Each row comes from the steps of one walk. Every step used is in the known rows, and no mark comes twice. Write the walk behind each row, first mark first.
Known rows:
duren pepor: [ 0.14 -1.38 -2.76 -4.05 -0.47  4.79 -0.56 -3.25 -0.83 -1.35  0.64 -0.81
  1.07  0.51 -0.16  1.99  2.86 -0.47 -3.13 -0.78  1.03]
fusip veba silu: [-0.92 -0.88 -2.29 -4.98 -1.06  0.70  0.83 -2.89  0.70  1.50  0.85  2.71
  0.54  6.28  0.27  2.36  3.51 -3.45  0.24  1.11  0.28]
pepor veba silu zezu tusi duren: [-1.13 -0.20  1.20  0.98  2.34 -0.47  0.59 -0.73  1.59  1.59 -0.76 -3.54
  0.61 -2.66 -0.21 -0.70  0.63  0.49 -0.62 -0.88  0.06]
veba silu zezu pepor: [ 1.78 -1.89  0.97 -3.31  0.33 -2.13  3.34 -0.88  1.74  0.53  1.19  0.22
  1.14 -4.72  0.37 -2.84  1.30  0.10 -1.54  0.24  1.70]
tusi duren pepor zezu silu: [-2.47  1.15 -1.10 -1.79 -2.34  1.51 -1.39 -3.51 -4.82 -1.13  0.12  0.60
 -0.18  2.47 -1.52  3.06  1.43 -0.02 -4.56 -1.09 -1.40]
duren pepor veba silu zezu tusi: [-0.17 -0.44 -1.41 -2.18  2.55  0.31  1.79  0.44  2.20 -0.33 -0.54 -2.23
  1.75 -2.55 -0.75  0.25  0.49 -0.88 -0.40 -0.31 -1.67]
gupe tusi duren pepor zezu silu: [-3.17  2.24 -1.49 -0.83 -1.52  0.74 -1.41 -2.60 -3.50 -1.96  1.11 -0.11
 -0.23  3.77 -2.14  2.90 -0.01 -0.37 -5.03 -1.39 -2.62]
duren pepor zezu: [ 0.15 -1.36 -2.35 -1.26 -2.46  3.01  0.07 -2.88 -3.83 -0.93  1.12 -0.62
  0.76 -0.94 -1.50  0.42  2.14 -0.49 -4.72 -0.41 -0.13]
gupe tusi veba silu zezu pepor: [ 1.21 -1.15 -0.72 -1.85  1.88 -3.12  3.27 -0.02  2.54 -1.00  2.36 -1.04
  1.52 -2.10 -0.80 -2.79 -1.15 -0.72 -2.13  0.87  1.28]
fusip veba silu zezu: [ 0.98 -0.91 -4.02 -4.74 -0.46 -1.82  2.00 -3.52  0.95 -0.13 -0.31  2.31
  0.72 -0.24  1.04 -2.70  2.97 -1.72 -0.79  1.11 -0.83]
veba silu: [-2.68  0.26  1.69 -3.29  0.83 -0.83  0.52 -3.54  1.00  1.50  1.52  1.43
  0.32  5.28  0.38  2.33  1.78 -1.48  0.05  1.30  1.97]
silu veba: [ 1.97 -0.60  1.57 -0.42 -0.31  0.24  0.94 -4.25 -2.62 -2.42  2.09 -0.10
  0.68  1.72  0.12 -1.87  4.29 -1.54 -1.22  0.65  1.58]
silu zezu tusi: [ 1.18 -0.79 -0.05 -1.03  2.06  0.83  2.41 -1.63  2.44 -1.54  0.81 -3.84
  1.22 -2.37  0.22 -0.28  1.82 -0.04 -0.08 -0.96  1.17]
silu zezu tusi gupe: [-0.64 -0.44 -0.78  0.08  0.72 -0.87  2.24 -2.04 -0.17 -2.33  1.19 -3.18
  1.70  0.68  0.44 -0.45  1.43 -0.07 -0.15 -0.35  0.64]
duren pepor zezu silu veba: [ 0.57  0.98  0.01 -0.81 -2.40 -0.29 -0.67 -3.48 -6.54 -3.25  0.87  1.92
  0.74  2.51 -1.61 -0.26  3.22 -1.70 -3.64  0.41 -2.16]
duren pepor zezu tusi veba: [ 0.31 -1.79 -2.64  0.72  1.06  3.02  0.35 -1.11 -2.09 -2.00  1.66 -4.18
  2.05  2.75 -2.62  2.90 -0.08 -1.76 -2.32  0.83  2.03]
silu zezu tusi veba: [ 1.14 -1.58 -2.46 -0.28  3.11  0.65  2.15 -2.45  0.86 -2.78  1.65 -4.34
  1.63  1.10 -0.76  0.45  0.06 -1.11 -0.50  1.00  3.22]
tusi duren: [-1.07 -0.77  1.41  0.08  0.20  2.09 -0.61 -4.42 -0.37  0.94  0.84 -2.55
 -0.30  0.76  0.65  0.60  2.69  0.82 -2.03 -1.11  3.30]
silu zezu pepor veba: [ 2.48 -2.78 -1.47 -2.73  1.32  0.18  6.67 -0.88  1.55 -1.68  2.88 -1.96
 -0.43 -7.40 -0.11 -2.95  0.68 -0.03 -1.83 -1.47  1.74]
fusip zezu tusi veba: [-0.08 -1.55 -2.44 -1.90  3.16  3.36 -0.40 -0.63  0.35 -2.87  0.83 -4.57
  2.09  3.11 -1.54  4.28  0.87 -1.26 -0.45  0.03  3.69]
pepor veba: [-0.44 -1.44 -1.31 -2.51  1.54  2.03  4.86 -3.33  0.81 -1.60  3.52 -1.74
 -1.22 -0.26 -0.02  0.93  1.41 -1.03 -0.90 -1.09  2.40]
gupe tusi veba silu zezu pepor duren: [ 1.56 -0.75  1.09 -2.09  2.41 -1.80  0.86 -1.19  5.62  2.56  1.96 -1.77
  1.35  1.10 -0.78 -2.35 -0.93 -0.88 -3.35 -0.21  1.02]
veba silu zezu: [-0.44  0.02 -0.84 -3.41  1.03 -3.05  1.77 -4.04  1.22 -0.08  0.26  1.26
  0.60 -1.03  1.16 -2.69  1.59 -0.18 -0.97  1.30  0.52]
gupe tusi veba: [-1.19  0.04 -2.89 -0.15  3.00  0.51  1.68 -3.40  1.45 -3.74  4.68 -3.37
  0.47  6.86 -1.34  1.70 -1.34 -2.05 -2.03  0.94  3.11]
tusi duren pepor: [-0.48 -1.19 -1.77 -1.88 -0.64  4.74 -2.55 -3.05 -1.57  0.26 -0.77 -1.85
  0.99 -0.68 -0.22  1.30  2.73  0.61 -3.92 -1.28  0.91]
veba silu zezu tusi: [-0.30  0.00  0.90 -1.46  2.37 -1.03  1.54 -0.93  2.77  0.11  0.05 -2.16
  1.56 -0.42  0.07  0.26  1.15 -0.69  0.60  0.20  0.15]

Write each row's walk:
[ 2.16 -1.50  2.70 -3.48  0.88 -0.82  0.98 -2.02  4.83  4.06  0.73 -0.56
  1.03 -1.49  0.36 -2.41  1.43 -0.06 -2.69 -0.89  1.44] : veba silu zezu pepor duren
[-2.16 -0.48 -0.90 -0.84  1.26  0.13 -0.94 -0.60 -1.21  0.76  0.50 -0.90
  2.33  5.57 -2.33  3.47 -0.59 -2.49 -1.21  2.31  0.53] : duren pepor zezu tusi veba silu
[ 0.40 -1.16 -3.74 -2.31 -0.52  3.42 -2.76 -0.14 -0.25  1.25 -3.00 -1.39
  2.27 -1.49 -0.71  0.56  2.73 -0.78 -2.61 -0.79 -2.43] : fusip veba silu zezu tusi duren pepor
[-1.40  0.78 -3.11 -1.81  2.08 -2.46  1.09 -1.44  1.62 -0.43 -0.18 -0.24
  0.46 -2.97 -0.35 -3.42 -0.77 -0.08 -2.92  0.12 -2.74] : gupe tusi duren pepor veba silu zezu
[-0.27 -0.48 -2.39 -2.75  1.91 -3.34  1.68 -4.20  0.49 -0.97  0.56  0.65
  1.06  0.62  0.46 -2.44  0.33 -0.78 -1.09  2.46  1.56] : tusi veba silu zezu
[-1.10  0.04  1.97  0.98  1.77 -0.43 -0.92 -1.44  1.44  1.84 -1.21 -3.32
  1.14 -1.43  0.13 -0.39  1.38  0.74 -0.73 -0.55  0.68] : veba silu zezu tusi duren
[-0.47 -0.30 -1.82 -3.34  1.81 -3.07  3.65 -3.19  1.39 -0.46  0.74  0.97
 -0.04 -2.62  0.68 -3.05  0.68 -0.52 -0.87  0.90 -0.18] : pepor veba silu zezu
[-1.83  0.19 -0.02 -0.34  0.97 -2.36  1.53 -1.46  0.13 -1.02  0.59 -1.84
  1.99  2.23  0.28 -0.03  0.90 -0.58  0.39  0.55 -0.10] : veba silu zezu tusi gupe
[-1.68 -0.25 -2.31 -1.04  1.06 -1.07  1.78 -0.07 -0.44 -1.42  0.02 -1.91
  2.15  0.06 -0.51 -0.05  0.21 -0.80 -0.59  0.05 -1.96] : duren pepor veba silu zezu tusi gupe
[ 0.81 -0.73 -1.67 -2.59  1.19 -0.04  1.72 -0.54  2.58  0.09 -0.38 -1.38
  1.66  0.18 -0.02  0.26  2.28 -1.92  0.72  0.07 -0.90] : fusip veba silu zezu tusi
[-1.95 -0.02 -0.82 -0.29  1.49 -2.39  3.04 -0.81  0.25 -1.33  1.05 -2.10
  1.47  0.94 -0.04 -0.31  0.17 -0.84  0.48  0.26 -0.71] : pepor veba silu zezu tusi gupe
[-0.39 -1.19 -1.55  0.46 -2.62  3.01 -1.56 -2.73 -4.39  0.31 -0.01 -1.47
  0.68 -1.88 -1.53 -0.12  2.08  0.41 -5.31 -0.81 -0.28] : tusi duren pepor zezu
[ 0.16  1.10  0.64  0.51 -2.55 -0.28 -1.96 -3.35 -6.99 -2.26 -0.09  1.24
  0.68  1.68 -1.64 -0.74  3.20 -0.98 -4.09  0.13 -2.33] : tusi duren pepor zezu silu veba
[-2.76 -0.09  0.42 -3.26  1.73 -0.92  2.91 -2.51  1.27  1.10  2.22  1.00
 -0.44  3.24 -0.18  1.89  0.62 -1.90  0.13  0.82  1.05] : pepor veba silu
[-1.36 -1.23  1.49 -3.31  1.36 -0.93  3.88 -0.39  1.72  1.61  2.50  0.64
  0.01  0.50 -0.62  1.26  0.25 -1.67 -0.21  0.34  1.47] : zezu pepor veba silu
[ 0.37 -1.50 -3.26 -1.23  1.61  3.23  1.62 -0.53  0.21 -0.93 -0.33 -3.56
  0.49 -5.56 -0.88 -0.68  0.80  0.24 -2.77 -1.96 -1.05] : silu zezu tusi duren pepor veba
[-2.36 -0.27  0.57 -0.05  1.69 -1.23  0.30 -1.35 -0.52  0.87  1.53 -1.11
  1.70  6.39 -1.91  3.27 -0.59 -2.52 -0.15  2.49  1.76] : pepor zezu tusi veba silu
[ 2.31 -1.89  1.47 -3.01  1.55 -1.04  0.87 -2.10  4.25  3.40  0.97 -1.05
  1.41 -0.16 -0.23 -2.21  0.48 -0.54 -2.83  0.06  2.24] : tusi veba silu zezu pepor duren
[-0.72 -0.43 -1.17 -1.24  0.67  2.44 -2.96 -0.55 -0.05  1.25 -2.56 -2.20
  2.19 -2.11 -0.62  0.58  1.61  0.48 -2.71 -0.65 -1.35] : veba silu zezu tusi duren pepor
[ 0.13 -0.64  1.20  1.37  1.57  1.08 -0.21 -1.99  1.16  0.53 -0.64 -4.64
  0.82 -2.96  0.28 -0.82  1.88  1.21 -1.23 -1.47  1.38] : silu zezu tusi duren
[-1.52 -0.67 -1.01  1.08 -1.30  1.48  0.45 -0.76 -3.11 -1.55  1.16 -3.08
  2.11  2.33 -1.40  1.98  1.27 -0.77 -1.98 -0.51 -0.53] : duren pepor zezu tusi gupe
[-1.41 -1.13  0.35 -4.66  1.56 -0.21  2.34  0.96  1.38  0.95  1.05  0.61
  0.49 -0.82 -0.85  1.83  0.71 -1.25 -0.63 -0.23  0.94] : fusip zezu pepor veba silu
[-2.33  1.26  0.14 -2.19 -1.72 -0.22  1.47 -4.52 -3.54 -1.97  2.31  1.03
 -0.96  4.33 -0.96  3.19  1.45 -0.76 -2.72 -0.58  0.26] : pepor zezu silu
[ 0.18  1.31  0.28 -3.38 -0.32  0.05 -1.40 -2.87 -4.07 -4.08  0.02  1.51
  0.73  2.81 -0.50  1.14  4.22 -1.18 -1.75 -0.37 -0.57] : fusip zezu silu veba
[-0.36 -0.24  0.07 -1.45  3.01 -1.09  3.03 -0.25  2.90 -0.15  0.48 -2.44
  1.04 -1.70 -0.30 -0.02  0.45 -0.92  0.69 -0.12 -0.39] : pepor veba silu zezu tusi
[-2.04  0.99 -1.72 -3.12 -2.24  1.50 -0.09 -3.66 -4.36 -2.13  1.05  1.32
 -0.14  3.20 -1.48  3.54  1.50 -0.73 -4.02 -0.79 -1.29] : duren pepor zezu silu
[-0.68 -0.41 -2.70 -2.68  1.25 -1.70  1.12 -2.38  0.24  0.42 -1.16  0.53
  0.51 -4.32  0.23 -3.28  0.64  0.24 -2.44  0.45 -1.51] : tusi duren pepor veba silu zezu
[ 0.09 -1.08 -0.36  0.24 -0.44  3.76  0.17 -0.05 -1.25 -0.56  0.77 -3.70
  1.72 -0.28 -2.07  2.74  1.62 -0.91 -2.38 -1.16 -0.37] : duren pepor zezu tusi
[-0.77 -0.51 -2.55 -1.37 -0.27 -1.37  1.73 -1.04 -0.10 -1.03  0.16 -1.05
  2.13  2.87  0.20  0.01  2.01 -1.83  0.53  0.42 -1.19] : fusip veba silu zezu tusi gupe
[-0.94 -0.63  2.50  3.05 -0.05  2.09 -0.73 -1.45 -1.09  1.48  0.37 -4.75
  0.56 -0.40 -1.10  1.30  1.70  0.49 -2.02 -1.51  1.52] : pepor zezu tusi duren
